What can hang from each mark:
j_83: j_899
j_89: j_703
j_396: j_591
j_591: j_396
j_808: j_166 j_553 j_899
j_703: j_899
j_166: j_388 j_591
j_899: j_83 j_703 j_808

Known rows, with every way that one mark hangs from another:
j_703[j_899[j_808[j_166[j_388] j_553]]]: [ 60 -31  -8 -16 -36 -27  45  11  15  23   0   9 -20  19  -1  18  36  11
 -42  -7  37 -36]
j_899[j_83 j_703 j_808[j_166[j_388] j_553]]: [ 42 -45 -26   2   3 -83  19  44 -10  72  -7  35 -25  29 -50 -12  10  38
 -14 -36  57 -11]
j_83[j_899[j_703 j_808[j_166[j_388] j_553]]]: [ 23 -40 -36   7 -13   1  23  11 -16  39  28  21 -28  35 -12  14  37  16
 -55 -17  48   3]
j_899[j_83 j_703]: [ 19 -28 -15  18  38 -47  -6  44  -1  41  -7  37   6  -2 -14  -4   9  27
  -3 -21  39  18]
j_89[j_703]: [  0  -7  -7  29  38   1   2  15  18 -26  22   1  14 -24 -13   4  30 -17
 -13 -19   0  23]
j_808[j_166[j_591] j_553 j_899[j_83]]: [ 67 -56 -38  11 -68 -70  -1   9  22  39  22 -24 -19  19   8  -7  -9 -27
 -33  -1  22  -3]
j_396[j_591]: [ 11 -60  -3   3  20 -16   0  30  35 -29   8  11  19  -8  14  -4  -4 -20
 -22   9  -1  13]
j_83[j_899[j_703 j_808[j_166]]]: [ 30 -29 -29  22  -4   5  12  18 -16  33  13  26 -13  22  -6   9  25  24
 -50  -7  47  17]
j_899[j_83 j_808[j_166[j_388 j_591[j_396]]]]: [ 50 -46 -26 -12  -5 -73  38  41   8  31 -35  17 -20   9 -52 -12 -26  15
  17 -13  49 -10]
j_89[j_703[j_899[j_83 j_808[j_166]]]]: [ 45  -3 -10  22  11 -50  18  29  26  -5   2   2   4 -15 -25   4  27  16
 -27  -7  20  -6]
j_703[j_899[j_83 j_808]]: [ 55 -22 -12  -3 -13 -70  23  34  16  26 -22  16 -12   9 -11  13  21  34
 -17   3  48 -22]
j_89[j_703[j_899[j_83]]]: [ 29  -3  -8  20  21 -36  15  24  30 -16  12  -1   9 -21 -12  11  35   4
 -24  -7  12  -1]
j_899[j_83 j_703 j_808]: [ 27 -27 -21  25  36 -75  -3  62 -16  59 -23  49  -5  15 -47 -15   9  58
   2 -27  55  12]
j_808[j_899[j_703]]: [ 28 -21 -15  32  -6 -12   0  13   5  25  17   7  -1  15   7  -2  39   7
 -56 -12  24  24]
j_703[j_899[j_83]]: [ 50 -23  -6  -8 -12 -49  21  21  26  14 -10   8  -4  -3  12  22  20  13
 -20   6  37 -18]
j_899[j_83 j_808]: [ 26 -32 -21   9  10 -94  -4  39   0  35 -28  20 -18   9 -40  -5  -8  25
  20 -12  53   8]
j_703[j_899[j_83 j_808[j_166[j_591]]]]: [ 76 -29 -14  -3 -23 -61  28  38  19  26 -26  14  -8   6  -9   8   4  31
 -13   7  46 -25]
j_166[j_388 j_591[j_396]]: [  7 -52 -25 -38  22  48  74  28  12 -19  -4  17  -5   1 -26   4  12 -24
   8 -27  10 -14]
j_83[j_899[j_808[j_166 j_553]]]: [ 25 -40 -35   7 -35 -15   9  -1  -8  24  24   4 -29  27   1  17  19  -5
 -43  -3  41   6]

Rows:
[ 12 -28 -33  22   9   6   8  24 -20  29  16  30 -13  25 -10  12  37  29
 -44 -12  46  20]  j_83[j_899[j_703 j_808]]
[  45  -45  -24    3  -27 -105   -2   27    2   51  -12   12  -27   17
  -31   -8  -16    8    4  -15   47   -7]  j_899[j_83 j_808[j_166 j_553]]
[ 26 -40 -34  20 -30 -75 -13  16   4  55  34   2 -20  30  -2  -3  38   2
 -54 -21  28   5]  j_808[j_553 j_899[j_83 j_703]]
[ 39 -41 -26  16   1   1  21  55 -23  49   5  51   2  22 -25 -21  12  28
 -31 -36  20  -7]  j_899[j_703 j_808[j_166[j_591[j_396]] j_553]]
[ 69 -25  -8   0 -23 -12  34  29  14  13 -16  16  -1   6   4  11  18  22
 -27   3  33 -23]  j_703[j_899[j_808[j_166[j_591]]]]
[ 71 -44 -27   8 -21 -38  34  21  21  36  -2  -8 -13  15 -19  -8   3   4
 -33  -8  42   5]  j_808[j_166[j_388 j_591] j_899[j_83 j_703]]
[ 35 -64 -23 -24 -27  11  38   0  14  12  23  -5 -18  11   2   9   2 -43
  -7 -23  16 -18]  j_808[j_166[j_388 j_591] j_553]
[ 36 -40 -15   6 -27 -37   7  15  -5  33   3  15 -18  18 -12  -3   4  -4
 -17 -20  30  -4]  j_899[j_808[j_166 j_553]]
[ 58 -49 -27  -3 -54 -72  26  -4  17  59  29 -14 -35  33 -11  -2  26 -12
 -65 -22  39 -11]  j_808[j_166[j_388] j_553 j_899[j_83 j_703]]
[ 20 -38 -30  18  20 -85  -7  59 -20  70  -3  47 -15  27 -44 -13  17  48
  -7 -36  49   0]  j_899[j_83 j_703 j_808[j_553]]
[ 42  -6 -11  25  15  -8  25  32  22 -17   8   5  12 -16 -18   3  32  12
 -27  -9   8  -5]  j_89[j_703[j_899[j_808[j_166[j_591]]]]]
[ 37 -34 -16  22  -1 -18   7  38 -21  55   8  43  -6  24 -19 -13  21  29
 -36 -35  32   0]  j_899[j_703 j_808[j_166 j_553]]
[ 27 -33 -30  11  -2   7  27  13 -14  31  13  22 -21  27 -14  13  31  22
 -49 -12  51  11]  j_83[j_899[j_703 j_808[j_166[j_388]]]]
[ 48 -53 -33   3 -20 -91   0  42   1  47 -14  14 -20  16 -34 -11 -24  11
  17 -14  43  -8]  j_899[j_83 j_808[j_166[j_591] j_553]]
[ 28   0  -7  25  21 -17  20  27  20 -17  11   7   7 -13 -19   8  46  13
 -32 -12  11  -3]  j_89[j_703[j_899[j_808]]]
[ 30  -8 -16  20  12 -55  14  31  21  -2  14   4  -1  -8 -27   6  39  15
 -27 -14  17 -10]  j_89[j_703[j_899[j_83 j_808[j_553]]]]
[ 51 -30 -17  -7 -25 -76  20  31  14  34  -8  15 -19  17  -9  15  26  27
 -23  -4  44 -31]  j_703[j_899[j_83 j_808[j_553]]]
